Each row was made from one small tree. The marks that hang from a mark follow it in brackets, in alphabetical order. Every link used is in the known rows. Write each row's tree.
Known rows
rofo{diru{bebil{fusal} fonu kegaz nozi vuki}}: [118,93,-652,-15,-247,-261,126,-4,-175,15,-159,371,208,-158,-631,-297,182,200,-212,-100,33,333,346]
potas{diru{bebil{vibo{kegaz}} vuki}}: [-108,57,-608,-65,-39,-289,272,38,-253,128,-109,150,-172,159,-363,-118,207,205,-347,-120,34,347,389]
revinil{diru{bebil{fusal vibo} kegaz vuki}}: [-38,99,-427,-68,-182,-287,61,19,-187,74,-135,243,-246,215,-456,-61,135,240,-392,45,116,422,445]
potas{diru{bebil fonu kegaz}}: [23,121,-516,4,-118,-184,27,-87,-195,114,-104,210,58,-143,-106,-116,355,202,-326,-261,5,160,356]
potas{diru{fonu rofo}}: [25,50,-186,40,-47,-76,101,-88,-175,83,-158,65,224,-192,-11,-51,439,156,-100,-29,134,187,249]
diru{bebil kegaz nozi rofo vuki}: [78,17,-483,-76,-211,-101,294,-90,-143,110,-161,211,255,-248,-627,-131,182,312,-179,-330,11,126,418]
vibo{bebil kegaz}: [-48,16,-279,68,-33,-133,105,86,-171,73,-66,91,-274,325,-102,-45,54,27,-88,272,147,220,180]
bebil{vibo{kegaz}}: [-84,-12,-344,-4,20,-221,148,91,-213,59,-96,194,-271,303,-205,25,-166,36,-276,189,149,289,239]
potas{diru{bebil{vibo} fonu nozi vuki}}: [24,115,-560,-31,-66,-218,248,-12,-245,142,-180,240,108,-164,-361,-172,282,219,-319,-200,15,300,320]
fusal{bebil{vibo{kegaz}}}: [-72,-40,-364,-33,-5,-361,192,113,-230,63,-120,239,-416,332,-184,161,-355,-10,-298,215,208,319,242]
bebil{fusal}: [-1,-54,-61,43,10,-105,-58,-12,-142,60,-106,123,-133,253,-56,38,-16,9,-65,349,232,63,64]
fonu{diru{bebil{fusal} kegaz}}: [66,15,-466,-12,-160,-117,40,-141,-130,65,-134,246,-21,189,-256,-51,80,92,-189,104,36,30,317]
fonu{diru{bebil kegaz nozi}}: [110,60,-545,-29,-134,-4,202,-162,-151,48,-112,242,183,-26,-261,-118,30,137,-114,-175,-72,14,358]
vibo{kegaz}: [-59,-25,-249,26,16,-81,86,29,-187,35,-73,88,-151,224,-109,10,-17,50,-130,171,141,170,201]
vibo{bebil}: [-5,18,-121,57,-36,-66,30,28,-144,66,-64,63,-181,246,30,-43,16,37,9,234,191,73,139]
revinil{diru{fonu kegaz nozi}}: [61,136,-249,54,-108,0,54,-46,-191,-1,-120,190,120,-134,-105,-67,213,170,-142,-48,56,360,338]
diru{bebil fonu kegaz nozi rofo}: [151,101,-508,-17,-202,-182,172,-109,-154,86,-188,300,250,-318,-501,-127,223,220,-304,-270,-8,166,361]
revinil{diru}: [-22,86,-33,11,8,27,-30,-54,-178,-27,-49,-44,-74,173,129,6,107,103,-17,156,177,245,257]
revinil{diru{fonu kegaz nozi rofo vuki}}: [59,89,-264,12,-233,25,213,-65,-177,51,-198,151,312,-338,-451,-101,425,315,-133,-165,70,435,484]
bebil{fusal vibo{kegaz}}: [-76,-40,-309,27,14,-310,83,115,-197,76,-129,263,-345,419,-268,48,-125,-12,-277,397,188,320,145]
fonu{diru{kegaz rofo vuki}}: [11,-81,-317,-45,-239,112,257,-122,-125,71,-166,147,287,-114,-376,-31,206,251,-49,-81,82,93,485]
diru{kegaz}: [-17,-24,-234,0,-69,-26,19,-15,-147,58,-54,175,-47,72,-94,-1,-55,126,-152,-17,130,56,260]

Which tree is each row?
[-40,96,-630,-53,-176,-276,157,-1,-224,155,-151,316,-6,-133,-379,-138,288,287,-472,-282,29,324,470]
potas{diru{bebil{vibo} fonu kegaz vuki}}
[158,165,-536,-15,-85,-197,106,-62,-193,-68,-103,202,234,-131,-273,-282,53,90,-123,-107,31,230,251]
rofo{diru{bebil fonu nozi}}
[109,18,-553,-75,-254,24,366,-179,-135,82,-190,212,389,-226,-596,-148,239,289,-101,-276,-60,83,495]
fonu{diru{bebil kegaz nozi rofo vuki}}
[87,33,-658,-104,-254,-112,428,-116,-159,118,-214,319,271,-147,-664,-138,99,276,-240,-267,-52,192,538]
fonu{diru{bebil{vibo} kegaz nozi rofo vuki}}
[70,80,-542,-35,-150,-300,-8,-34,-141,-36,-54,265,-20,162,-302,-205,-9,104,-178,6,84,187,284]
rofo{diru{bebil{fusal} kegaz}}
[13,76,-633,-96,-161,-236,402,-61,-188,164,-162,280,210,-216,-535,-153,297,328,-269,-437,-41,274,457]
potas{diru{bebil{vibo} kegaz nozi rofo vuki}}
[98,129,-489,10,-67,-384,206,-74,-198,146,-241,312,130,-110,-366,-122,359,127,-293,-9,50,329,206]
potas{diru{bebil{fusal vibo} fonu nozi rofo}}
[67,54,-581,-91,-202,-185,256,-140,-145,76,-162,284,86,22,-402,-57,15,189,-311,-147,7,140,502]
fonu{diru{bebil{vibo} kegaz rofo}}
[62,43,-591,-20,-206,-329,151,41,-193,163,-227,483,-42,-63,-711,-120,91,199,-455,-22,57,325,324]
diru{bebil{fusal vibo} fonu kegaz nozi vuki}
[-18,-39,-294,8,-183,-26,47,20,-173,99,-145,220,57,-142,-346,-45,145,227,-258,-36,141,185,368]
diru{fonu kegaz vuki}
[39,131,-294,-45,-76,-9,156,-87,-197,3,-101,2,79,-9,-281,-137,213,230,-78,-94,54,264,346]
revinil{diru{bebil nozi vuki}}
[105,-12,-217,5,-61,111,278,-174,-133,30,-166,90,349,-75,-164,-45,109,82,123,54,56,29,254]
fonu{diru{nozi rofo}}
[76,16,-572,-59,-195,54,276,-137,-159,74,-141,236,237,-100,-456,-151,109,231,-124,-219,-62,51,439]
fonu{diru{bebil kegaz nozi vuki}}
[114,47,-534,-40,-262,-142,249,-80,-163,114,-219,287,315,-390,-697,-156,313,318,-291,-320,7,217,443]
diru{bebil fonu kegaz nozi rofo vuki}
[22,-10,-518,-75,-219,28,173,-128,-153,61,-120,163,109,-2,-394,-96,117,238,-191,-157,7,41,485]
fonu{diru{bebil kegaz vuki}}
[65,-59,-366,-32,-221,139,359,-135,-129,78,-190,195,419,-210,-455,-80,192,248,34,-136,18,112,441]
fonu{diru{kegaz nozi rofo vuki}}
[80,160,-335,-12,-130,-50,123,-79,-219,18,-157,84,131,-159,-344,-154,337,236,-191,-86,58,363,375]
revinil{diru{bebil fonu nozi vuki}}
[70,33,-352,-44,-196,-152,135,-83,-166,90,-206,108,176,-223,-527,-93,293,264,-275,-91,132,181,385]
diru{bebil fonu rofo vuki}
